Every row comes from one small tree of marks. The marks that hang from a mark follow it in brackets, in the order of their numbers. Every link used is in the known rows. Which tree was each row made from?
(in the rows, 128 means zero)
Known rows:
q213{q633{q59}}: [180 155 176 128 109  62 161 126 163  98 136  80 110 107 134 129  83 141
 125 145 124  99 116 137 151 123 169 114  77 118 103 158 105 113]
q910{q432{q478 q817} q482}: [170 167 102 102  90  63 171 118 119 103 103 104 147 142 140 130 135 172
  86 161 158 107 171 135 172 131 122  93 109 153  75 144  78  76]
q633{q59}: [173 153 153 128 103  71 162 103 159 113 140  81 115 116 148 123  89 149
 137 146 122 119 128 146 154 123 159 105 103 110  97 163  99 101]
q432{q213{q633} q817{q482{q910}}}: [157 168 143 134  57  38 160 118 142 119 126 122 102  90 108 117 123 149
  86 138 152 108 145 104 138 114 136  65  43 111 107 122 134 115]
q855{q78{q59 q478{q432{q817}}}}: [163 135 131 110  82 116 166  94 145 101 120  76 127 100 136 114 144 161
  89 117 179 156 133 128 158 108 137 167  86 111  80 134 100 102]
q432{q213{q633} q478 q817}: [182 165 127 111  33  52 187 152 125 103  93 119 117 109 107  88 125 139
  73 145 154  74 136 102 145 122 135  99  70 119  96 143 114 107]
q213{q633{q59{q78{q910}}}}: [189 127 203 127 115  87 143 158 183 101 132 112 119 113 123 134  77 137
 115 171 111 119  97 156 148 103 161 127  90 144  96 158  88  98]
q855{q78{q910}}: [185 161 135 140 104  96 171 136 167  95 110  97 124 108 113 172  80 170
 108 172 147 115 144 138 146 134 140 150 116 126  96 118  91  77]
q432{q478 q817}: [167 168 106 112  57  71 182 123 125  99  98 112 122 120 125  81 126 139
  92 135 147  97 156 119 156 117 136  94  99 125  91 153  91  94]
q478{q432{q817}}: [158 166 119 116  84  85 165 106 133 108 114  73 111 119 135 108 144 148
  91 117 167 128 140 112 149 113 148 118  95 113  89 160  81  96]
q817{q432{q213 q478} q482}: [162 159 100 120  68  66 186 105 132 135  88  97 107 112 105  68 129 137
  93 142 146 106 147 117 167 118 125  83 118 110  88 161 119  72]
q482{q817 q910}: [166 186 128 163  70  64 152 135 129 102 147  88 103 110 117 129 135 180
 138 133 132 116 143 134 158 112 153 101 131 109 106 106  78 112]
q59{q78{q910{q432}} q633}: [187 141 165 130  73  99 128 158 165 117 127 101 116 135  91 145 112 157
 132 195 147 146 115 160 164 115 129 129 169 176  99 124  76  76]
q910{q432{q478{q78}}}: [189 156 121 123  68  95 184 137 132 106 118  84 107 142 115 113 137 192
 111 165 145  96 148 138 177 109 124  92 130 125 133 145  67  47]
q817{q482{q910{q432}}}: [155 167 132 144  99  62 149 101 146 130 137  89 107 111 122 153 128 185
 127 162 141 129 169 140 166 117 123  58 113 134 111 127  97  96]
q213{q633{q59{q78{q910{q432}}}}}: [194 121 198 119 122  81 137 164 180 111 129 103 121 127 125 161  89 164
 122 192 126 128 115 166 158 103 149 124 107 162  96 152  81 105]
q817{q432{q213{q633} q478}}: [176 147 125 116  64  65 195 152 130 101  85  84  97 115  91  87 122 150
  88 146 151  64 115 104 161 119 146 116  98 110  93 150 103  97]
q855{q78{q59{q633} q910{q432}}}: [195 152 168 135  82 107 131 142 166 111 117  68 137 129  98 158  98 193
 130 201 161 154 136 165 148 134 121 173 134 146  97 108 103  76]
q59{q78{q478} q633}: [174 137 155 129  57 103 145 131 161 107 148 116 106 100  91 101 116 120
 147 147 143 131  84 145 179 113 148 129 165 164 101 120  92  93]
q432{q478{q78} q817}: [182 160 111 120  58  90 185 126 127  87 113 109 108 130 118  78 134 157
  85 132 148  99 134 120 157 103 132 100  93 112 121 148  84  56]
q855{q78{q59{q633} q478}}: [180 146 157 135  64 107 153 116 159 106 140  86 127  99  98 116 100 151
 138 151 160 141 109 147 162 131 140 171 129 136 101 105 118  96]
q855{q78{q59 q478}}: [174 140 143 128  87 113 173 112 152 103 127  85 133  94 123 130 104 167
 125 142 151 140 130 136 167 121 146 160 112 122 100 127 100  92]
q482{q817{q432{q213}} q910 q914}: [149 157 111 165  69  65 182 131  95  93 129  74  76 105  89 109 144 183
 134 129 144 112 120 117 165 102 147 104 121  81  79 110 116 129]
q914{q78{q478{q432{q213}}}}: [172 127 124 119  53 102 180 111 152 144 155  83 121  95  98 138 159 160
 112 130 172 130 127 131 156 111 116 116 120 102 109 140 104 108]
q213{q633{q59{q78}}}: [181 139 193 128 105  78 158 128 164  90 132  98 109 111 128 112  76 125
 131 150 111 115  99 142 160 108 169 102  97 133 107 165 104 104]
q855{q78{q59}}: [179 161 147 137  92 105 171 101 141  91 109  67 133 109 128 126  87 171
 127 154 143 140 143 133 155 129 146 141 106 111 103 139 110  78]
q633{q59{q78{q478 q910{q432}}}}: [180  93 172 115 112  93 133 150 184 131 144 122 130 118 138 156 108 162
 136 178 129 149 115 179 176  98 131 130 146 163  80 142  68 104]
q910{q432{q213 q478{q78} q817}}: [191 150 107 109  25  73 182 131 118 117 104 103 109 139 113  95 151 186
  82 159 164 107 153 126 161 111 111  96 108 113 118 137  93  55]
q914{q78{q59 q478{q432} q910}}: [175 117 149 122  97 140 144 136 167 136 154  73 149 107 109 140 160 182
 114 141 164 162 122 151 148  89 115 159  97 120  93 151  76 101]
q910{q482}: [175 175 130 128 114  83 165 111 138  97 126  84 136 119 136 150 106 163
 125 149 140 106 128 120 162 133 154 117 114 136  91 150  79  68]
q855{q78}: [175 165 128 135  93  87 186 104 153  85 117  83 117 106 119 144  81 153
 119 152 147 113 144 127 161 138 148 126 125 116 105 128 104  79]
q59{q78{q478 q910{q482}} q633}: [185 133 167 126  93 112 129 157 175 105 150 132 140 113  98 155 111 142
 130 172 147 130  84 153 165 117 136 157 151 187  77 116  71  71]
q482{q817 q910 q914}: [156 187 124 173  80  78 172 136 103  89 151  87  92 106 108 135 133 183
 147 131 132 109 136 128 168 101 156  90 113 103  95 114 104 125]
q855{q78{q478{q432}}}: [165 137 125 122  91 109 183 103 159  99 132  77 112  92 116 155 126 162
 107 127 177 114 128 127 169 121 138 155 122 118  90 125  85  94]

Write each row's tree:
[160 142 119 136 115 114 189 111 137  89 167  99 145 100 104 162 124 159
 130 137 155 121 125 134 177 113 133 115 105 135  86 136 114 104] => q910{q482{q914{q78{q478}}}}
[162 133 118 104  49  81 165 118 133 135 125  99 112  98 125 108 164 148
  91 116 178 121 123 108 156 113 132 128  99 111  82 145  95 113] => q78{q478{q432{q213 q817}}}
[210 150 154 126  47  94 180 193 148 107 110 112 116 121  88 115 117 181
  80 169 146  62 113 118 140 104 127 130  78 111 131 133  85  53] => q432{q213{q633} q478{q78{q910}}}
[187 140 150 124 125 122 154 133 165  97 129 101 168 105 126 176 101 191
 113 166 159 140 121 145 156 128 133 189  98 147  70 119  82  71] => q855{q78{q59 q478 q910{q482}}}
[184 119 150 122  95 119 137 152 168 142 148  84 157 116 111 163 146 198
 128 176 154 166 144 167 161  95 109 150 122 150 102 133  82 114] => q914{q78{q59 q478 q910{q432}}}
[188 158 128 120  54 108 172 122 116  92 109  88 125 133 125  53 142 168
  92 134 143 125 134 126 152  91 130 115  76 106 122 164  86  57] => q432{q478{q78{q59}} q817}
[173 158 125 121  77 104 170 101 133  96 125  69 100 126 130 105 153 166
  87 112 169 125 123 113 148  99 143 121  84  99 118 157  75  58] => q478{q78 q432{q817}}
[178 113 187 120 101  85 156 137 174  98 150 118 111  94 126 116  96 120
 128 140 121 115  84 145 175 100 167 123 103 145  99 149  93 117] => q213{q633{q59{q78{q478}}}}
[181 164 144 117  51  54 169 143 136 108 106 101 109 101 109 114 115 142
  91 140 161  97 127  96 142 127 156 119  68 117 103 141 116 113] => q432{q213{q633} q817}
[167 123 140 114  85 119 164 115 149 110 137  95 106 102 114 115 146 144
 123 129 151 134 100 128 180  96 144 124 143 140  90 153  68  93] => q59{q78{q478{q432}}}
[185 150 167 138  70 104 132 161 167 107 126 113 113 119  90 117  98 138
 134 178 133 132  99 148 153 114 137 135 157 160  99 127  85  76] => q59{q78{q910} q633}
[176 171  94 138  45  61 188 136 111 116  96  79 105 123 104  70 142 158
 107 135 150  96 141 125 168 119 143 124 148 104  81 133  95  95] => q482{q817{q432{q213 q478}}}
[178  99 172 122 107 100 139 146 184 120 147 132 124 106 131 132  98 141
 134 160 121 139  99 166 165  98 147 137 126 148  80 145  73 103] => q633{q59{q78{q478 q910}}}
[203 154 178 143  65 127 125 153 157 110 139  73 124 130  95 107 117 187
 130 162 141 142  93 148 139 108 137 164 104 127 124 132  83  47] => q478{q78{q59{q633} q910}}
[163 144 147 113  54 106 130 113 144 126 144  73 119 106 113  84 161 145
 107 113 178 156 102 134 155 107 138 160  95 137  79 144  97 108] => q78{q59{q633} q478{q432{q817}}}
[189 153 151 137 102 114 157 139 160 101 110  81 145 113 122 145  87 181
 116 172 143 143 141 144 142 124 136 167 102 119  94 133  95  79] => q855{q78{q59 q910}}
[178 134 136 131  98 104 172 152 177 104 127 116 132  93 111 181  94 167
 111 162 160 115 130 141 158 124 138 169 122 138  91 103  84  95] => q855{q78{q478 q910}}
[192 177 145 153 106 111 137 139 148 111 152  73 182 124 120 152 139 189
 123 161 136 166 142 160 143 110 130 159 109 136  85 131  86  83] => q914{q78{q59 q910{q482{q817}}}}
[173 142 101 116  60  73 194 123 118 113  87  84  97 124 100  80 126 154
 102 145 148  89 135 116 163 121 130 109 126 105  85 155  97  83] => q817{q432{q213 q478}}
[162 186 100 117  67  67 180 103 135 119 102 123 125 110 134  73 127 123
  82 134 143 115 173 123 165 116 131  72  89 133  92 163 109  83] => q432{q478 q817{q482}}
[177 143 111 124  88 103 193 122 125  84 102  71  89 136 103  77 132 165
 100 135 146  91 117 122 169 101 137 113 121 104 120 151  73  48] => q817{q432{q478{q78}}}
[172 133 143 132  83 115 158 117 153 120 155  80 148 100 109 115 134 161
 137 136 143 153 128 147 164 100 132 129 109 123 109 145 105 111] => q914{q78{q59 q478}}
[167 129 142 121  85 130 163 104 153 128 155  58 137 106 111 116 162 169
 123 124 162 160 126 142 162  96 124 139 101 111 105 157  92 107] => q914{q78{q59 q478{q432}}}
[190 154 169 146  70 115 126 141 169 124 149  76 150 122  86 118 115 165
 134 173 142 161 121 165 134 114 120 147 112 133 109 135 111  90] => q914{q78{q59{q633} q910}}
[181 139 136 126 125 107 168 138 173  90 133 116 155 101 122 199  93 176
 103 163 160 112 131 140 158 136 137 174 114 150  74 104  76  75] => q855{q78{q478 q910{q482}}}
[174 141 160 136  55 113 141 120 160 123 169  81 144 104  91 103 131 149
 144 144 151 157 110 157 158 112 125 138 124 137 110 128 116 109] => q914{q78{q59{q633} q478}}
[194 160 170 139 100 116 125 130 168 110 153  77 175 132  95 145 112 175
 130 179 146 158 116 165 134 125 116 150 106 145  93 133 104  71] => q914{q78{q59{q633} q910{q482}}}
[179 136 134 113 126  93 143 155 162 123 139 103 153 117 130 205 132 196
 117 174 162 118 137 145 173 125 128 148 132 175  75 122  53  85] => q78{q478 q910{q432 q482}}
[168 133 136 118 100 114 153 152 163 133 137  95 123 101 118 153 149 170
 105 137 165 113 117 133 159 104 137 153 112 136  82 141  54  98] => q78{q478{q432} q910}
[180 172 120 134  47  54 185 161 120 100  99  78 103 115  94  81 141 148
  93 133 150  81 127 114 166 118 153 132 119 112  88 131 101 103] => q482{q817{q432{q213{q633} q478}}}
[185 107 172 116 132 103 141 136 182 109 152 134 150 113 145 158  98 153
 130 162 124 138  92 165 166 106 142 142 119 159  67 144  67  84] => q633{q59{q78{q478 q910{q482}}}}
[171 134 156 128  58 129 143 106 159 129 169  60 131 107  92 103 162 154
 131 131 170 162 106 155 157 104 120 145 119 124 108 143 106 106] => q914{q78{q59{q633} q478{q432}}}
[175 151 120 111  49  53 164 122 127 135 108  91 117 124 122 127 135 168
 105 155 166 132 159 119 154 129 131 104 116 123  96 139 102 103] => q910{q432{q213 q817}}
[190 146 166 138  75 110 122 144 168 135 147  67 147 135  87 145 129 191
 136 192 153 171 134 173 144 115 106 140 133 148 106 130 103  94] => q914{q78{q59{q633} q910{q432}}}
[159 177 116 122  94  59 153  96 146 132 114  96 124 114 140 124 129 144
 102 149 157 151 181 124 167 117 136  88 108 143  98 152 105  91] => q910{q432{q817{q482}}}
[184 143 133 133 103  96 153 146 167 127 139  82 138 128 105 178 125 184
 119 185 152 140 162 157 155 117 115 114 133 141 105 134  86  94] => q914{q78{q910{q432}}}
[143 154 106 173  96  83 182 121 111  73 152  61  91 113  86 122 148 175
 134 125 145 132 133 142 169  91 136  96 124  91  93 109 120 136] => q482{q817{q432} q910 q914{q78}}
[139 168 124 164 103  78 177 106 122 105 141 103  98  99 112 127 115 163
 137 139 129 116 143 121 170  99 139  56  87 111 101 143 128 108] => q817{q482{q910 q914}}
[189 152 155 133 121 116 144 128 157 111 143  78 176 125 120 157 116 190
 121 171 137 154 136 154 139 117 121 138  84 135  90 154  88  73] => q914{q78{q59 q910{q482}}}
[172 111 165 119  96  91 160 112 169 112 150 119 114 102 136 111 100 130
 143 140 122 136  96 158 179 100 152 118 132 138  89 154  92 108] => q633{q59{q78{q478}}}
[183 173 117 153  54  81 167 146 115 100 145  87  96 143 104 120 163 217
 121 155 140 101 153 153 177  95 119  84 139 116 133 102  67  73] => q482{q817 q910{q432{q478{q78}}}}
[181 193 119 140 106  70 154 125 133 110 136  67 147 128 139 168 135 188
 129 154 152 126 158 142 179 133 152 130 147 153  86 127  75  84] => q910{q432 q482{q817}}
[168 178 126 153  79  60 146 137 127 115 146  74 100 124 118 152 145 202
 140 155 144 128 160 146 167 113 140 103 143 126 107 102  73 119] => q482{q817 q910{q432}}
